Every row comes from one small tree of marks. The marks that hang from a mark follow it in brackets, in alphabetical order. Every link used is in the known rows. Which tree was each row made from?
Known rows
P[X[A K]]: [+1.12, -2.43, -0.97, +3.00, +1.41, +0.90, -2.07, +2.40, -4.17, +1.62, +4.10, -0.99, -0.68, +0.60, +2.75, +0.47, +2.44, -0.38, -1.10]
J[F[A]]: [-2.48, +2.08, +2.89, -1.64, +0.89, +1.04, -0.89, -0.82, +1.71, +0.81, -1.48, -0.83, -0.57, +1.29, -0.05, +1.11, +1.68, -1.34, +0.73]
X[A J[F] K]: [+1.85, -0.64, +0.85, +1.49, +1.76, +1.37, -2.53, -6.10, -1.55, -2.66, +2.39, -1.96, +1.02, +3.33, +3.86, +2.27, +0.80, -2.11, -1.01]
X[A[C] J K]: [+2.60, -1.18, -0.95, +3.30, +0.12, +0.60, -2.50, -1.59, -3.25, -4.08, +4.19, -2.50, +1.36, +4.36, +4.33, +2.37, +0.39, -1.83, -0.99]
J[F[A[C]]]: [-2.63, +2.15, +2.84, -0.95, +0.38, +0.92, -0.94, +1.46, +2.15, +0.03, -1.40, -0.95, -0.38, +1.91, +1.06, +1.32, +2.62, -1.92, +0.85]
X[A]: [+1.00, -0.79, -0.68, +1.83, +0.29, +0.66, -0.54, -0.93, -0.49, -1.02, +1.66, +0.08, -0.30, +1.51, +1.79, +0.11, +1.08, -1.44, -0.30]
P[X[J K]]: [+1.89, -1.14, -0.32, +2.73, +0.98, +0.97, -2.31, -0.33, -4.60, +0.51, +3.78, -1.11, +0.52, +0.24, +0.86, +1.48, +0.19, +0.01, -1.01]
C[A J K]: [-0.78, -0.77, -1.78, +6.09, +2.26, +2.49, +1.39, -1.41, -4.46, +2.86, +3.33, -2.85, +1.94, +4.56, +1.10, -0.11, +1.93, +0.66, -1.51]
C[J]: [+0.59, -1.08, +0.05, +2.99, +1.27, +1.38, +0.40, -1.82, -0.99, +2.32, +0.96, -0.49, +1.08, +1.57, -0.97, +0.05, +2.32, +1.16, -0.82]
K[X[A[C] J]]: [+1.62, -0.57, -2.89, +4.02, -0.41, +0.89, -1.10, -3.26, -2.34, -3.59, +4.54, -0.21, +2.04, +2.50, +2.87, +0.87, +2.78, -4.08, +0.05]
P[X[A J[F] K]]: [+1.93, -1.36, +0.28, +3.61, +2.02, +1.99, -2.84, -2.38, -3.48, -0.04, +3.86, -0.86, +0.25, +1.35, +2.88, +1.92, +2.38, -1.81, -1.09]
P[X[A]]: [+1.39, -1.43, -0.88, +3.97, +0.70, +1.41, -1.21, +2.12, -2.81, +1.17, +3.32, +0.85, -0.94, -0.16, +1.32, +0.27, +2.49, -1.24, -0.57]
A[C[J K P]]: [-1.55, -0.18, +0.26, +4.88, +0.60, +0.77, +0.80, +3.71, -3.69, +1.58, +3.49, -2.62, +4.31, +4.58, +2.80, -0.96, +4.26, -1.37, -0.92]
J[F[A[C[K]]]]: [-3.17, +2.17, +2.68, -0.48, +0.57, +0.93, -0.57, +1.68, +1.18, -0.21, -0.41, -2.15, +0.47, +2.62, +1.72, +0.69, +2.43, -2.52, +0.66]
C[J K]: [-0.41, -1.09, -0.31, +3.61, +1.44, +1.33, +1.15, -1.82, -2.70, +1.94, +2.79, -2.88, +2.67, +2.92, +0.41, -1.05, +1.91, -0.32, -1.25]
K[X[A J]]: [+1.90, -0.59, -2.94, +3.33, +0.17, +0.97, -1.03, -5.92, -2.64, -2.81, +4.35, +0.26, +1.63, +1.87, +1.82, +0.60, +1.85, -3.58, -0.08]
P[X]: [+0.44, -0.80, -0.20, +2.37, +0.49, +0.91, -0.79, +2.64, -2.35, +2.08, +2.04, +0.82, -0.60, -1.34, -0.21, +0.08, +1.65, -0.06, -0.28]
K[X[A J[F]]]: [+1.09, -0.24, -1.54, +2.62, +0.97, +1.58, -1.11, -6.99, -0.99, -2.33, +3.09, +0.30, +1.78, +1.69, +2.53, +0.78, +3.17, -4.41, -0.02]
K[X]: [-0.54, -0.61, -2.22, +0.63, +0.17, -0.16, -0.01, -1.72, -1.05, +0.08, +1.92, +0.17, +1.22, -0.23, +0.83, -0.77, +2.55, -1.66, +0.36]
X[J K]: [+1.64, -0.34, -0.13, +0.51, +0.46, +0.03, -1.83, -3.96, -2.98, -1.94, +2.26, -2.24, +1.32, +2.12, +1.22, +1.81, -1.78, +0.27, -0.90]

Which tree is each row?
[-2.37, +0.28, +1.48, +4.13, +1.43, +1.30, +0.71, +2.47, -2.12, +2.03, +2.12, -2.34, +4.32, +4.37, +3.46, -0.76, +5.47, -2.01, -0.78] => A[C[J[F] K P]]
[+2.64, -0.67, -0.92, +5.85, -0.04, +1.92, -1.92, +0.83, -3.39, -1.63, +4.56, +0.48, +0.27, +1.38, +1.80, +1.77, +2.01, -2.51, -0.55] => P[X[A[C] J]]
[-2.88, +1.47, +1.26, +3.35, -0.06, +0.81, -0.17, +4.03, -4.17, +1.74, +3.48, -3.49, +2.34, +5.78, +1.10, +0.11, +3.20, -1.44, -0.03] => F[A[C[J K P]]]
[-0.65, +2.48, +2.15, +1.24, +0.07, +1.43, -1.10, -3.16, -0.61, -2.51, +1.17, -2.13, +1.58, +3.35, +0.99, +1.95, +0.10, -3.17, +0.26] => X[J[F[A[C[K]]]]]
[+2.18, -0.61, -1.17, +6.19, +0.08, +1.90, -1.47, +0.97, -4.27, -1.65, +5.52, -0.67, +1.02, +2.04, +2.59, +1.13, +1.75, -3.26, -0.83] => P[X[A[C[K]] J]]
[-2.05, +1.13, +0.79, +2.54, -0.19, +1.00, -0.23, +3.14, -2.48, +0.72, +2.76, -3.58, +1.14, +4.72, +0.29, +0.56, +2.15, -1.06, +0.04] => F[A[C[J K]]]
[-2.25, +1.49, +1.57, +2.81, -0.15, +0.86, -0.75, +4.18, -3.24, +1.94, +2.37, -1.98, +1.41, +4.90, +0.26, +0.81, +3.51, -0.58, +0.13] => F[A[C[J P]]]
[-1.83, -0.26, -3.60, +3.63, +1.24, +0.99, +1.09, -0.89, -4.37, +0.67, +4.07, -2.05, +1.78, +2.89, +2.73, -0.99, +1.57, -1.85, -0.52] => C[A K[X]]
[+1.13, -0.62, +0.92, +2.17, +1.78, +1.50, -2.44, -1.52, -2.99, +0.76, +2.42, -0.94, +0.48, +0.12, +1.43, +1.73, +1.44, -0.66, -0.89] => P[X[J[F] K]]
[-0.26, +1.25, +2.28, -0.85, +1.30, +0.87, -2.55, -4.51, -1.69, -1.30, +1.14, -2.88, +0.75, +3.17, +1.32, +2.65, -0.47, -0.82, -0.36] => X[J[F[A]] K]
[-2.39, +1.80, +1.41, +2.04, -0.66, +0.38, -1.36, +6.63, -3.82, +1.67, +2.77, -1.31, +0.44, +3.18, +0.79, +0.86, +2.84, -1.30, +0.55] => F[A[C[P[X]]]]
[-0.80, -1.53, -0.87, +7.69, +3.33, +2.63, -0.72, +2.76, -8.43, +6.74, +4.75, -1.29, +2.06, +4.42, +2.01, +0.61, +5.37, +2.08, -1.97] => C[A J P[X[K]]]
[-1.43, +2.23, +1.37, +2.95, -0.80, +0.76, -1.69, +4.35, -4.35, +0.30, +3.44, -1.34, +0.93, +3.78, +0.45, +1.60, +1.91, -1.86, +0.44] => F[A[C[P[X[J]]]]]
[+0.97, -0.02, -1.63, +3.32, +0.46, +1.43, -1.23, -4.65, -0.57, -3.05, +3.16, +0.24, +2.04, +2.38, +3.57, +1.11, +4.01, -4.88, +0.16] => K[X[A[C] J[F]]]
[-1.30, -0.25, +1.04, +3.38, +1.25, +1.52, +0.68, +0.88, +0.12, +0.58, +1.01, -2.30, +2.81, +3.01, +2.48, -0.20, +4.04, -1.56, -0.60] => A[C[J[F] K]]
[-0.78, -0.18, +0.62, +4.36, +0.45, +0.81, +0.20, +3.41, -2.60, +1.94, +1.90, -0.87, +3.10, +3.48, +1.72, +0.02, +4.60, -0.32, -0.61] => A[C[J P]]
[+0.24, +0.46, -1.17, +1.04, +0.81, +0.99, -0.72, -6.31, -0.49, -1.53, +1.69, +0.34, +2.03, +0.54, +1.05, +0.64, +2.30, -3.13, +0.26] => K[X[J[F]]]
[-3.16, +2.20, +1.18, +1.32, -0.82, -0.09, -0.46, +5.31, -3.63, +0.22, +3.04, -3.12, +1.71, +4.81, +1.75, +0.04, +1.71, -2.21, +0.40] => F[A[C[K P]]]
[-2.74, +1.16, +3.01, +2.65, +2.28, +1.95, -0.33, -1.02, -2.44, +4.66, +0.94, -1.03, +2.55, +4.15, +0.25, +0.34, +5.40, -0.48, -0.43] => C[J[F[A]] P]
[-1.22, -1.26, -3.56, +6.60, +2.49, +2.39, +1.40, -2.71, -5.31, +2.92, +4.87, -2.60, +2.84, +4.41, +1.67, -0.87, +3.91, -0.71, -1.30] => C[A J K[X]]
[-1.73, +1.91, -0.29, +1.95, -1.09, +0.35, -0.83, +1.34, -3.06, -1.94, +3.84, -3.09, +1.59, +4.22, +1.06, +0.77, +0.99, -3.19, +0.64] => F[A[C[K[X[J]]]]]
[-1.63, -0.19, -0.08, +5.12, +3.42, +3.19, +1.31, -2.84, -2.39, +3.17, +1.66, -2.54, +2.00, +4.31, +1.87, +0.20, +3.41, -0.23, -1.37] => C[A J[F] K]
[-0.73, -0.13, +0.32, +4.38, +3.21, +3.28, +0.50, -3.08, -0.67, +3.60, -0.31, -0.18, +0.27, +2.90, +0.48, +1.31, +3.70, +1.17, -1.03] => C[A J[F]]
[+0.60, -1.37, -1.04, +5.03, +0.55, +1.43, +0.11, +0.85, -1.88, -0.75, +3.67, -1.97, +1.81, +4.12, +3.27, -0.08, +3.37, -2.25, -0.85] => X[A[C[J K]]]
[-0.63, +1.39, -0.36, +0.76, +0.53, +1.07, -1.15, -5.77, -1.15, -1.21, +2.13, -0.46, +1.51, +1.56, +0.42, +1.09, +2.24, -3.31, +0.60] => K[X[J[F[A]]]]
[+0.43, -2.23, +0.13, +3.09, +1.97, +1.30, -1.62, +0.15, -1.32, +0.03, +2.34, -2.58, +1.19, +4.08, +4.75, +1.09, +4.51, -0.72, -1.22] => X[A[C[J[F]]] K]
[+2.18, -0.34, +0.41, +4.44, +1.32, +2.56, -1.92, -2.64, -2.05, -0.49, +3.08, +0.90, +0.01, +0.54, +1.49, +1.66, +2.36, -2.76, -0.58] => P[X[A J[F]]]
[-0.54, -0.19, +1.26, +2.74, +1.18, +1.53, +0.05, +0.79, +1.41, +0.93, -0.51, -0.59, +1.44, +1.97, +1.35, +0.75, +4.44, -0.50, -0.36] => A[C[J[F]]]
[-3.26, +2.46, +3.40, -0.50, +0.56, +0.78, -0.95, +2.24, +0.57, +0.89, -0.71, -0.93, +0.64, +2.71, +1.68, +1.01, +3.50, -2.16, +0.78] => J[F[A[C[P]]]]
[-1.62, +1.31, -0.68, +1.32, +0.60, +0.82, -0.21, -4.37, -2.69, -1.44, +3.66, -2.68, +2.74, +2.76, +1.57, -0.26, +1.27, -4.11, +0.12] => C[K[X[J[F[A]]]]]
[+0.34, +0.52, +0.62, +3.85, +0.51, +0.90, -1.06, +0.99, -5.37, +1.90, +3.74, +0.58, +2.16, +1.27, +0.75, +0.44, +2.01, -1.32, -0.54] => C[P[X[J]]]
[-1.58, -0.62, -0.43, +3.83, +1.35, +1.45, +0.69, -0.06, -0.66, +0.70, +2.34, -2.29, +3.53, +2.93, +2.99, -0.72, +5.74, -2.65, -0.43] => A[C[J[F] K[X]]]
[-1.68, -0.79, -1.11, +8.93, +3.02, +2.99, +0.82, +2.57, -9.00, +6.27, +6.19, -2.19, +3.40, +5.09, +2.12, -0.71, +5.07, -0.05, -1.99] => C[A J K P[X]]
[+0.90, -1.57, +0.16, +5.50, +1.60, +2.54, -1.14, +2.39, -1.68, +1.81, +2.83, +0.44, +0.02, +1.10, +2.31, +0.75, +5.46, -1.78, -0.73] => P[X[A[C[J[F]]]]]
[-0.72, +0.65, +0.04, +4.99, -0.25, +0.60, -0.30, +4.68, -5.03, -0.11, +4.71, -1.72, +3.60, +3.09, +3.25, -0.27, +2.71, -2.86, -0.52] => A[C[K P[X[J]]]]
